What can hang from each mark
gopim: vutafog
pasup: botem gopim zabe
kosa: dabu
vutafog: botem fituk zabe
dusa: dabu
dabu: dusa
botem: nusonuz pasup vutafog
nusonuz: botem fituk gopim kosa zabe
zabe: nusonuz pasup
fituk: pasup vutafog
tabav: dabu nusonuz

Known rows, with every way that one mark hangs from another
vutafog{fituk zabe}: [  4  -5 -10   1  -7  -2  15   1  -4   3  -6   8 -21  12   5 -11  11   2
 -10   3 -10  -2  -2  -1 -12   0   0   6   7  -2  13  -7]
vutafog{fituk zabe{nusonuz{gopim} pasup{botem}}}: [ 17  -3 -15  -4  -7  -4  17   5  -4   6  -7   5 -24   9  -5  -9  31   4
 -13   1 -12 -10   3 -14  -9  -5  -9   4   9  -5  22 -11]
nusonuz{botem fituk{pasup vutafog} gopim}: [  7  -9  -5  -4 -13   5  12  -9  -5   6   5   8 -14   2   3  -3   3  -4
  -8   9 -15  -1 -10 -12 -13 -10  -2   3  13   2  -9   0]
fituk{pasup vutafog}: [  5  -8  -7  -3  -9  -2  14  -4   5  -4   0   6 -15   8   2  -7  -1   0
 -12   4  -9   0 -10   5 -10  -4  -2   2   8   2   1   0]
botem{nusonuz{zabe} pasup}: [ 10   2   1   2  -7   0  12   4  -1  14  -6   4 -12  12  13  -2   6  -1
 -11   5 -19  -3 -11  -3  -8  -9   1  -2   8   3   2  -8]
nusonuz{kosa}: [ -2  -1   4   1  -8   1  13   0  -3   7  -5   9  -5  11   0  -7  -4   3
 -11   1 -12  -4 -12   1 -10  -1   2  -1   4   1   3  -5]
gopim{vutafog}: [  3  -7  -1   1  -7   1  13  -1  -1   3  -6  10  -6   8   0  -2  -4   5
 -12   2 -13  -3  -8  -2  -8  -2  -7   1   8   1   3  -4]
pasup{botem gopim zabe{nusonuz}}: [ 11  -4 -12  -6  -3  -9  16   5   3  -2  -2   3 -18   2   1  -4  20   8
 -16  -6  -9  -5  -2 -10  -3  -4 -11   0   5   0   4 -10]
tabav{dabu nusonuz{botem fituk}}: [ -5  -6   1   5  -7   5  12   3  -8   4   2  15  -7  10  -1   0   0   2
  -7  -1 -16  -2  -3 -12 -10   7  -1  -2   1   6   1   1]
fituk{pasup}: [  5  -7  -3  -2  -7  -4  14  -1   4  -1  -4   7 -11  11   2  -4  -1   2
 -10   2  -9  -1 -11   4 -10  -1  -4   1   7   2   0  -2]
tabav{nusonuz{fituk gopim}}: [  0  -4   1   2  -9   1  12   2  -5   5  -2  12  -6   8  -2  -1  -3   1
  -9   1 -18  -3  -5 -11 -12  -2  -8   1   5   2  -5  -3]
vutafog{fituk}: [  5  -5  -8   3  -7  -2  15   2  -1   1  -4   8 -13  11   2  -9   2   3
 -11   3 -11  -2  -6   3 -11   0  -4   3   4   0   7  -5]
nusonuz{fituk gopim zabe}: [  4  -4   3  -1 -10   3  10  -3  -9  13  -3  12 -11   2   5  -1  -4  -1
 -10   3 -19  -3  -9 -16 -12 -10  -3   1   8   3  -3  -6]
nusonuz{botem{vutafog} kosa}: [  5   0  -4   0 -10   9  14  -3  -6  15  -3   8  -5   7   7  -6   6  -1
 -11   5  -9  -5 -13  -5 -10  -4   3   0  10   2   3  -4]
vutafog{zabe}: [  1  -7  -4  -1  -7   0  14   1   0   5  -6   8 -16  12   3  -7   2   1
 -11   1 -12  -2  -6   1 -10   0   0   3   8   0   7  -6]
dabu{dusa}: [  5  -8  -4  -1  -7   1  12   1  -1   0  -3   9   1   7   2  -6  -8   2
 -14   0 -11  -3 -11   1  -7  -2  -5   2   3   3   2  -5]
vutafog{zabe{nusonuz}}: [  5  -7  -7  -3  -5  -2  14   4   1   3  -8  10 -17  14  -3  -6   7   3
 -13  -1 -10  -4  -5  -2  -8   2  -3   3   8   1  11  -7]
tabav{dabu{dusa} nusonuz}: [ -1  -5  -3   3  -5  -1  13   5  -2  -6  -1  15   4   9   0  -3  -4   3
 -13  -4 -12  -3  -4  -4  -7   7  -6  -1  -3   5   6  -1]
tabav{dabu nusonuz{fituk{pasup{zabe}} kosa}}: [ -8   0   5   4  -9  -4  11   0  -5   0  -1  14 -14   9   5   2  12   3
  -6  -1  -9  -1  -3 -15 -15   2   0  -2  -1   2   6  -2]
gopim{vutafog{fituk}}: [  5  -5  -8   3  -8  -1  14  -1  -4   1  -6  10 -11   7   1  -6   4   5
 -11   4 -12  -3  -3  -4 -10  -2  -7   4   7  -1   9  -4]
vutafog{zabe{pasup{botem}}}: [  7  -6  -5  -4  -6  -2  16   5  -1   8  -5   3 -23  10  -1  -7  17   3
 -13  -1 -12  -8  -3  -4  -8  -3  -1   0   7  -2  17 -10]
botem{nusonuz{fituk} pasup}: [  5  -3   2   4  -6   2  12   8  -3  14  -5   5 -11  16   8  -1   8   1
  -9   6 -22  -4 -10  -3 -12  -5   1   1   7   2  -2  -7]
zabe{nusonuz pasup{botem}}: [ 13  -6  -6  -4  -4  -4  16   8   2   3  -5   4 -15  11  -9  -4  12   6
 -16  -3 -12 -10  -5  -3  -4   0  -8  -2   4   0  15  -8]
pasup{botem{nusonuz vutafog} gopim zabe}: [ 17   0 -16  -3  -5  -4  17   6   4  10  -3  -1 -16   3  14  -6  29   4
 -16   1 -14  -5  -5  -7  -5  -8  -5  -1  13   0  -1 -11]
botem{nusonuz pasup}: [  9  -1   0   3  -5  -1  14   7   2  11  -6   3  -8  18   8  -3   6   1
 -10   5 -19  -3 -11   4  -8  -4  -1   0   8   2   0  -6]
dusa{dabu}: [  7  -5   3  -1  -7  -1  14   4   0   3  -4  12 -11   9  -4  -4  -1   5
 -15   2 -17  -4  -9   1 -10   3  -2  -2   4   2   4  -3]
pasup{zabe}: [  5  -5  -2  -1  -6  -3  14   1   3   4  -4   6 -13   7   6  -4  -3   3
 -12   1 -11  -1  -8   1  -8  -4  -5   0   3   0   4  -8]
zabe{nusonuz{fituk kosa} pasup{gopim}}: [  2  -5   0  -3  -7  -1  14   7  -9   7  -6  10 -14  11  -8   0  17  10
 -15  -1 -15 -12  -6 -13 -10   1  -4  -1   2   0   6  -8]
kosa{dabu{dusa}}: [  0 -11   0   1  -5  -2  12  -1  -5  -5  -5  11   2   9   2  -3 -12   1
 -13  -1  -7   0 -14   4  -7  -4  -7   0   4   3   3  -6]
tabav{dabu nusonuz{gopim kosa}}: [ -3   4   4   4  -8   0  14   2  -6   3  -4  14   2  11  -3  -4   0   3
 -10  -2 -15  -3  -5 -10 -10   5  -3  -3   2   2   2  -1]
fituk{pasup{gopim zabe} vutafog{botem{nusonuz}}}: [ 17  -4 -13  -6  -9 -10  15   0   7  -3  -1   4 -20   5  14  -8  30   2
 -14   6 -11   0  -2  -3  -7  -4  -6   4  17   1  -4  -5]
vutafog{fituk zabe{nusonuz{botem}}}: [ 10  -6 -14  -1  -7   1  14   0  -6   5  -4   9 -21  12   1 -10  17   1
 -10   3  -8  -3  -2  -8  -9   0  -3   5   9   0  14  -6]
gopim{vutafog{botem{nusonuz pasup} fituk}}: [ 16   1  -8   4  -7  -4  14   5  -4   9  -9   7 -11  13  12  -6  29   3
 -10  10 -17  -4   0  -7 -10  -2  -6   6  15  -1   9  -6]
fituk{vutafog{botem{pasup} zabe{nusonuz}}}: [ 10  -5 -13  -5  -7  -3  15   4   0   3  -4   6 -24  11   5  -9  26  -1
 -12   4 -11  -4   1  -6  -9  -1  -2   7  14  -1  15  -5]
gopim{vutafog{botem{pasup} fituk zabe}}: [  9  -2 -11   1  -7  -3  15   1  -8   7  -8   8 -22  10  12  -8  32   2
  -8   8 -11  -4   5 -13 -13  -3  -4   9  14  -4  18  -7]
fituk{vutafog{botem}}: [  8  -7  -8  -3  -8  -1  15   0   1  -1  -1   8 -12   6   3 -11   5   0
 -13   4 -12  -2  -4   2  -9   1  -3   4  12   2   4  -2]

Rows
[ 15   0  -7   0  -8   4  12   3   1  16  -7   7  -9   8  14  -4   6  -2
 -15   5 -16  -4 -11  -2  -8  -7   1  -1  13   4   2  -7]  botem{nusonuz{zabe} vutafog}
[ 10  -4  -8  -3  -5  -3  14   4  -4   6 -10  10 -18  12   4  -3  28   3
 -11   3 -11  -6   2 -14  -9  -1  -7   6  15  -1  16  -7]  gopim{vutafog{botem{pasup} zabe{nusonuz}}}
[ 15  -1  -5  -3  -6  -3  14   3  -4   6  -8   9  -5   8   1   0  20   3
 -12   4 -15  -7  -1 -16  -8  -4 -14   5  15   0   5  -6]  zabe{nusonuz{gopim{vutafog{botem{pasup}}}}}
[ -1  -1   7   5  -6  -2  12   1  -5   5 -10  10  -2  17   2  -4  -2   1
 -10   2 -12   0 -16   7  -8  -3   1  -4  10   1   1  -7]  botem{nusonuz{kosa{dabu}}}
[  9  -5  -9  -4  -5  -6  15   2   0  -2  -6   9 -13   4   1   2  13  10
 -17  -2 -10  -5  -2 -12  -4  -3 -15   1   7   0   3  -8]  pasup{gopim{vutafog} zabe{nusonuz}}
[ 15   2 -22   1  -6  -1  18   8  -3  13  -8   1 -23  14  19  -9  40   2
 -12   8 -15  -5  -1  -7 -12  -5   0   6  14  -3   7  -9]  botem{nusonuz pasup{gopim} vutafog{fituk zabe}}
[ 10  -5 -20  -8  -6  -5  18   0   2   4  -3   2 -25   3  11  -8  33   2
 -13   0  -6  -4  -3 -10  -9  -5  -1   4  15   0   4  -7]  fituk{pasup{botem{vutafog{zabe}} gopim}}
[ -7   2   4   5  -6  -1  14   4  -4   0  -3  14  -2  14  -2  -4   0   4
 -10  -4 -12  -3  -5  -4 -10   9   1  -4  -1   3   7  -1]  tabav{dabu nusonuz{kosa}}
[ -5  -4  -2   3  -9   3  11   0  -7   1   4  15 -15   3   3  -2  -1   0
 -11  -1 -17  -2  -1 -13 -12   1   1  -2   1   6   7   1]  tabav{dabu nusonuz{fituk{vutafog} zabe}}
[ 16  -2   0  -3 -11  -3   9  -2  -5  12  -5  12 -13   5  12  -2  19  -4
  -9   8 -18  -3  -6 -16 -12  -8  -3   3  19   5  -6  -5]  vutafog{botem{nusonuz{fituk{pasup} gopim zabe}}}
[ -3  -2   1   5  -7   3  13   4  -8   8   3   9 -15   9  10   4  11   1
  -5   1 -16  -1  -1 -18 -11  -1  -2  -2  -2   3   5  -4]  tabav{dabu nusonuz{botem{pasup{zabe}} fituk}}
[  8  -8  -7  -3  -7   3  13  -3  -6   6  -6  12 -14   9  -2  -2  10   3
 -12   2 -10  -5  -3 -12  -6  -2  -5   3  13   1  10  -5]  gopim{vutafog{zabe{nusonuz{botem}}}}
[  6   3  -3  -1  -6  -4  15   4  -2   7  -4   4  -8   8   3  -8  20   5
 -13  -1 -16  -6  -9  -6  -5  -3   1  -2  10   1  -3  -8]  pasup{botem{nusonuz{kosa}} gopim}
[ 11  -6   2  -2 -10   5  13  -1  -5  12  -2   7 -14   6   3  -2  -1   1
 -13   3 -13  -6 -10  -7  -6  -6  -2  -3   5   4   8  -6]  nusonuz{botem zabe{pasup}}
[  6  -6  -3  -4  -7  -2  14   4  -9   9  -1   5 -23  -1   3  -1  18   6
 -14  -2 -17  -9  -4 -19  -8  -7  -3  -2   4   2   6 -10]  nusonuz{fituk zabe{pasup{botem gopim}}}
[ 13  -3 -18  -7  -6  -7  18   0   5   2  -1  -1 -21  -1  15  -4  28   3
 -14   0  -5  -2  -5 -10  -8  -9  -7   1  11   0   1  -8]  fituk{pasup{botem{vutafog} gopim zabe}}
[ 14  -7 -12  -8 -11   1  14  -8   0   2   0   8 -19   7   0  -6  15  -4
 -11   6  -9  -2  -5 -11  -8  -8  -5   5  17   1   2  -2]  fituk{pasup vutafog{zabe{nusonuz{botem gopim}}}}
[  0   1   3   1  -7   0  11   4  -7  12  -5   7 -17  10   5   2  14   3
  -9   2 -13  -5  -7 -14 -13  -8  -1   0   1  -1   9 -10]  botem{pasup{zabe{nusonuz{fituk kosa}}}}
[  5  -2  -6  -2  -5  -5  17   5   1   4  -2   1 -17   7  12  -1  12   6
 -12   1 -13  -2  -6  -6  -8  -7  -7   1   2  -1  -1  -9]  botem{pasup{gopim zabe}}
[  0   6  -3   5  -8   8  15   3  -8  13   0   8  -4  12  10  -2  16  -1
  -8   2 -12  -5  -6 -13 -10   1   3  -3   3   3   8  -1]  tabav{dabu nusonuz{botem{pasup vutafog} kosa}}
[ 22   0 -16   0 -10   3  17   7  -3  18 -11   5 -18  14   9  -9  31   0
 -14  10 -17  -9  -2  -6 -12  -6  -3   5  15  -4  15 -10]  botem{nusonuz{gopim} vutafog{fituk zabe{pasup}}}
[  4  -8   4  -1  -9   3  11   3  -7  13  -4  10 -18   6   2   1   0   3
 -12   3 -17  -7  -8 -10 -11  -5  -1  -1   3   3   9  -8]  nusonuz{fituk zabe{pasup}}
[  7  -9   0  -2 -13   9  11  -4 -10  13   3   8 -22   1   3  -2   2  -1
 -12   7 -16  -6  -8 -13 -10 -10   2  -1   7   3   7  -5]  nusonuz{botem fituk{vutafog} zabe{pasup}}
[ 10  -4 -15  -5  -7  -2  16  -1   3   7  -4   2 -23   6  10  -8  25  -2
 -11   2  -6  -3  -5  -6 -11  -7   1   4  15   0  11  -6]  fituk{pasup{botem{vutafog{zabe}}}}
[ 10  -4 -16  -3  -6 -10  17   0   0  -6   0   2 -21   4   5 -10  25   6
 -11   0  -8  -2  -2  -7 -10  -3  -6   4   7   0   2  -5]  vutafog{fituk{pasup{botem gopim}}}
[  8  -6  -7  -4  -6  -4  16   2  -3  -1  -5  11  -8   4   3  -4  16   8
 -14   1 -12  -4  -1  -9  -7   3 -10   4  14   2  -1  -5]  pasup{gopim{vutafog{botem}}}
[ 16   1 -10  -1  -7   2  13   2   0  16  -5   4 -13   3  13  -6  16  -2
 -15   3 -15  -5  -9  -7  -6 -10   1  -2  14   4   6  -8]  pasup{botem{nusonuz{zabe} vutafog}}
[  8   1  -3   0 -13   1  12 -12 -11   7  -3  11  -7   4   4  -4  15   1
  -7   9  -9  -2  -7 -18 -12 -10  -5   4  14  -2   1  -2]  nusonuz{botem gopim{vutafog{fituk{pasup}}} kosa}
[  6  -8  -7  -5  -6  -2  18   6  -2   5  -6   6 -21  12   0  -5  16   7
 -15   0 -13  -7  -3  -4  -8   1  -4   2   6  -2   8  -9]  vutafog{zabe{pasup{gopim}}}
[ -2  -3   0  -3  -9  -5  13  -3  -5   4  -2   8 -19   4   9   0  17   5
  -9   2  -9  -2  -7 -14 -14  -7  -1   1   5   0  -4  -7]  nusonuz{fituk{pasup{gopim zabe}} kosa}
[ -1  -1   1   3  -7  -1  13   3  -3   0  -2  14  -8   8   3  -2  -4   2
 -12  -4 -14  -2  -3  -8  -8   5  -2  -4   0   6   7  -1]  tabav{dabu nusonuz{zabe}}
[ 11  -2 -26  -3  -6  -3  19   3  -4   6  -4   2 -26   3  11 -13  37   3
 -13   1  -9  -5   2 -11 -11  -4  -2   6  12  -3  12  -9]  pasup{botem{vutafog{fituk zabe}} gopim}
[  7  -8  -6  -3  -9   3  12   0  -4   4  -1  11 -11   5  -6  -3   2   0
 -13   4 -18  -5  -6 -10 -11  -5  -7   3  10   1  -1  -3]  zabe{nusonuz{fituk{vutafog} gopim}}
